Each row comes from the steps of one path. Every step used is in the known rows, and no mark comes twice. Write the path behind each row, first mark first.
Known rows
s > m > e > r: [-22.2  28.6  -4.3  38.8 -13.1   7.9 -22.0  -2.4  -3.8  -9.0  -7.9 -21.6
  14.3  20.9 -24.7 -22.5  16.9  -7.5 -29.3   4.5 -12.8   4.9  -2.5   9.3]
r > c > m: [  4.5  22.2  -3.5 -16.8  10.5  -2.5   5.6 -19.6 -42.1  -6.0   1.8 -20.1
  10.4   4.3  -6.4   5.9 -52.8 -23.5  -8.0   4.9  17.6   4.9   7.2  -4.8]
c > r: [  0.1  24.0  -9.1  24.8  11.6 -45.6  -9.7  -7.1  12.6  -4.8   2.3 -18.4
  -8.5  13.7 -13.5   3.4  -7.4 -31.8 -24.6   2.1   4.9  10.0   4.1 -44.5]
a > m > c > r > e: [ 22.5  41.6 -12.6 -21.0  19.0 -10.9  -9.4 -14.2 -26.3 -15.6 -14.8 -23.4
 -13.3  12.4  18.6  21.3 -22.1 -18.6  -2.3  19.4  19.5  26.4  -7.3  -4.1]
e > r > c: [ 15.3   3.5   5.2 -15.6  -5.6 -25.0  13.0 -16.8   1.5  -1.4 -11.3 -19.3
   4.1  19.1 -33.4  -7.0  27.0 -22.8 -30.2   3.6   1.9  13.0   9.2 -36.7]
y > e > r > a > m: [ 14.8  30.6  -1.3 -13.1  20.8   9.4 -12.0 -33.0   6.5 -16.6 -14.0 -16.7
 -50.3  19.2 -24.2  15.0 -30.3 -27.2  -6.3   6.7  -6.7  40.3  -6.6  -4.3]
e > r: [ -9.4  10.4   2.9  10.7  -9.1 -26.9  -4.9  -4.3  24.2  -7.4  -3.2 -18.9
  10.3  21.4 -30.5 -13.3   9.5 -19.7 -25.0  -2.6   0.6  25.0   3.8 -35.7]
c > r > e > y > a > m > s: [ 35.5  33.3 -44.0 -27.4  13.4 -22.3 -28.0  25.0 -13.1 -17.0 -20.3 -16.1
 -12.5  19.5   8.0  25.1  14.1 -26.8 -28.6 -11.8   3.9  -6.4  -3.5  32.7]
b > m > c: [-18.8  18.3  14.9  -9.0  -3.2   8.7 -17.8  -7.5 -22.2 -12.4 -16.3 -25.5
   1.9   2.7  -6.3 -40.2 -25.2 -18.9   1.1  14.8  -4.6  13.0  -4.7 -17.5]
y > e > r > c: [ 31.2   6.3   2.6 -56.3   9.8 -24.7   7.1 -27.5  12.7  -5.2   5.4 -21.3
 -22.9  18.9 -28.8  -6.6  11.3 -27.1 -21.5  13.8 -11.2  33.4  12.8 -38.2]
e > y > a > m > s: [  1.1  18.8 -18.0 -13.7   7.6  -5.2 -35.2  34.9  -8.7 -18.1 -24.0 -14.0
   0.2  16.7   7.5  -8.4  -0.4 -24.9 -26.6 -20.7   6.6 -16.7  -7.2  23.9]
c > m > s > y: [ 18.5  15.3  -8.2  21.6  19.8   8.8  -9.4  19.7 -21.6 -18.7  -9.5 -12.5
  19.3  17.0   8.1  -2.0  -7.2 -16.3 -13.0   2.1   6.6 -17.8   5.7  31.1]
c > m > s > r > e: [ 34.5   6.5 -14.3  -8.0  28.0  14.2  -2.6  15.3 -28.7 -31.6   2.7 -21.8
  41.3   8.9   0.0  16.5 -49.0 -14.2  13.7   0.2   8.0   6.8   8.5  27.6]
r > a: [-13.4 -15.4   9.3  -1.9  18.6 -15.1   0.0   3.3  15.3 -10.1 -24.8 -18.2
 -18.1   7.8  -6.1 -10.3 -41.4 -30.3 -21.2   2.8   6.1  23.0  -4.8 -33.7]
b > m > e > r: [-32.7  33.1  -8.8  24.7 -25.2   5.7 -24.9  -5.4  -4.3 -15.1  -3.5 -22.4
  19.2  18.4 -33.7 -31.7   9.5 -17.3 -16.6  -1.6  -5.3   0.1   3.8   4.7]
c > m > s: [ -6.4  33.0 -11.6   1.3  15.6   4.5 -15.6  20.6 -23.6 -21.2  -9.9 -16.4
   7.0  12.5  -8.1   7.6 -67.6 -22.3   0.0  -2.5  20.7   0.0   4.4  13.0]
s > r: [  6.8 -17.1  13.3  28.7  18.3 -17.8  -3.4  -2.1  11.1 -16.3  11.4 -21.5
  38.4   7.0  -4.8 -21.1  -3.9 -22.4  -9.2  -3.5  -6.0   6.4   4.1 -37.1]
r > e > y > a: [ -1.2 -27.9 -17.0 -62.5  -3.4 -37.9 -12.5  24.7  22.2  -8.1   1.0 -23.3
  20.3   9.7  17.1 -24.7   3.2 -19.6 -37.1  -8.8  -7.2  30.5  -0.5  -3.5]
e > y > a > m > c > r: [ 11.4  50.4 -23.4 -18.9  10.0 -23.4 -30.4   7.4 -14.8  -5.2 -24.6 -21.2
 -26.0  17.5  -5.8 -10.8  53.7 -20.9 -11.9  -9.1   5.0  24.4 -13.0 -11.4]
r > c: [  6.6 -12.2  11.0 -22.8  10.1 -24.9   9.3  -8.8  -8.7  -3.7  -5.3 -20.0
   7.8   6.9   2.4 -11.2 -22.2 -29.2 -29.3   8.5   8.8  -2.5   7.1 -35.4]
m > s > y > e > r: [ 45.1  -1.1  -1.2 -17.4  20.8 -12.7  -8.8  11.2  33.2 -17.3  -4.6 -13.6
 -13.4  31.7 -15.0 -16.0  57.6 -20.5 -26.2  11.0 -21.8   8.9  11.4  -0.5]
y > a > m: [-24.8   9.5 -15.6  10.1  -5.7 -10.0 -32.9  13.5  -0.2 -15.7  10.5 -21.7
  22.1   3.8  13.7 -19.0 -43.1 -12.2 -40.4  -6.9  14.7  -0.9 -10.9  13.3]
r > a > m: [-11.1  11.7   6.6  19.7  20.7   9.0  -9.3 -14.0 -13.5 -14.9 -26.0 -15.3
 -20.2   7.1   7.3   9.9 -64.5 -29.4 -15.4   1.1  14.4   5.0 -12.1  -2.4]

Which path is each row?
[ 12.6 -30.5 -14.9   1.3   6.7 -21.1 -19.8  57.9  26.1 -17.6  -8.6 -17.3
  25.6  14.6  10.7 -43.1  42.4  -8.9 -57.6  -2.1  -2.2 -18.1   0.1  18.9]  m > s > y > a
[  1.1  -2.0 -20.6 -39.6  -0.5 -13.1 -22.3   6.8  -6.8 -12.5  -0.2 -20.5
  19.2   8.8  30.7  -4.0 -18.8 -18.8 -30.8  -9.8   1.2  14.2  -8.0  27.1]  r > e > y > a > m
[ 28.8  35.3  -7.0 -21.2  29.6  18.2 -16.2  -4.9   3.0 -25.3 -33.9 -13.5
 -60.5  25.3 -28.9  21.8 -28.3 -29.0  -3.4   5.0  -1.4  21.6  -4.3  11.6]  y > e > r > a > m > s
[ 22.7   7.7   3.2  38.2  21.1  11.6 -15.7  12.2 -16.8 -20.8 -17.7  -9.5
  14.1  19.0  29.5   0.6   2.2 -21.1 -26.7   4.0   6.1 -43.3  -1.7  31.8]  a > m > s > y
[ 15.4  31.0 -33.5 -35.4   5.5 -18.8 -24.0  14.2 -13.1 -16.7  -6.9 -28.6
  -3.8   8.0  14.8  -0.8  -1.8  -5.1 -25.9  11.7  19.1  33.7 -13.3  12.4]  y > a > m > c > r > e
[ 47.6 -23.6   2.7 -30.6  31.9 -11.5   2.7  18.5   0.8 -22.1 -19.1 -17.1
  26.0  18.8   7.7   0.8  22.7 -31.2   3.8  -7.9 -14.5   1.1   9.4  -7.3]  m > s > r > e > y
[ 19.2  14.6  -9.8 -42.1  17.1 -36.0   0.5   3.4   1.7 -10.5 -14.2 -26.5
 -12.0  13.5   5.1   0.2   2.1 -19.2  -9.5  20.6  12.4  45.4  -0.3 -33.4]  m > c > r > e
[-14.1  26.3 -14.0 -24.3   8.5   3.0  -3.9   2.0 -42.1 -12.9   0.2 -22.2
  18.4   9.2   2.9  -4.3 -40.5 -19.6  -8.2   4.0  29.1   3.2   8.0   9.8]  r > c > m > e
[ 38.7  -0.6  -3.2   8.5  29.0  16.1  -8.5   8.2 -23.9 -33.9  -5.9 -18.7
  35.5  10.5  21.7  19.5 -39.9 -19.3  -1.0   2.5   6.4 -16.9   0.7  29.1]  a > m > s > r > e
[-16.8  18.7  -4.0  31.9  -0.9  20.2 -13.3  -2.7  -3.1  -9.3 -34.9 -20.1
 -18.5  20.0 -36.4 -15.6  13.6 -11.2 -27.1   4.7 -13.7  18.1  -9.1  10.8]  s > m > e > r > a
[  5.1  12.9   1.4 -27.5   6.2 -27.0 -11.0 -14.9  36.2 -10.7  14.5 -21.0
 -16.4  21.2 -26.5 -13.3  -4.2 -24.5 -16.2   7.6 -12.7  45.9   7.6 -35.7]  y > e > r
[-27.7  36.9 -13.2 -14.1  10.2  -1.9 -20.3   6.8 -23.6 -11.2  -5.3 -17.1
  11.9  18.8   5.1  -8.8 -16.5 -28.0   8.5 -14.4  13.5  18.0   4.6   5.9]  c > m > e > y
[ -2.3  26.2  -0.2  18.5  17.5   7.1 -22.2  13.9 -18.8 -23.7 -18.3 -13.3
   2.0  14.3  13.4  10.5 -59.6 -27.2 -13.9  -0.7  18.9 -25.6  -3.1  13.6]  a > m > s
[ 47.2  14.1 -32.6 -14.2  -5.4   3.2  -2.5  27.3 -20.2 -11.9 -14.9 -17.5
  19.8  21.2 -35.0 -13.8  75.8   0.4 -41.9  -4.1   1.3  -9.5   7.5  45.8]  e > r > c > m > s > y > a
[  7.5   4.5 -12.8 -73.0   4.9  -3.9 -20.2  17.1 -15.6 -14.3 -20.0 -25.3
   6.2  10.3  30.9 -19.1   7.0 -10.4 -13.3  -0.1   7.3  37.1 -13.7  18.5]  r > e > y > a > m > c
[ -3.1   4.9   0.6  39.7  30.6  24.0 -14.8   0.7 -16.5 -28.0 -18.6 -19.3
  11.4  10.4   6.2  -4.2 -16.4 -22.1   0.4  -6.0  12.6  -3.3  -9.7   9.5]  s > r > a > m > e
[ 27.8   6.7 -13.4  10.6  20.1   4.2 -29.8  28.9 -12.2 -24.4 -15.5 -16.0
  23.4  15.4  -2.2 -12.4  34.2 -21.4 -11.1 -26.0  -7.1 -21.7  -4.9  21.9]  e > y > a > m > s > r
[  9.1  41.2 -11.6  41.6  26.4  -9.2 -10.8 -24.5 -15.9 -10.5 -26.3 -14.1
 -42.1  12.0 -10.4  30.1 -32.5 -35.0 -14.5   1.2  11.8   3.5 -10.0 -12.5]  c > r > a > m
[ 12.5  21.2  -1.6 -13.8  30.0 -24.0  -0.2   3.5   5.1  -7.2 -45.6 -22.1
 -53.6  14.1 -23.9  -5.4  15.6 -27.5  -5.0  12.6  11.0  45.7  -8.9 -52.5]  m > c > r > a
[ 29.2  21.5 -24.9 -40.6   4.9 -18.6 -19.9   5.5 -16.0   0.1 -22.1 -27.6
 -17.5  11.0  -3.7 -17.1  54.5  -9.2 -25.2   9.7 -27.2  38.2 -10.7   6.5]  s > m > c > r > e > y > a
[ 25.0  28.2  -6.6  -7.9  14.5  -6.9  -7.4 -15.5 -26.4  -5.7 -16.1 -27.0
 -13.8   8.5   0.9   1.0  -3.2 -10.8 -13.4  29.0 -13.8  29.2  -6.8  -5.2]  s > m > c > r > e
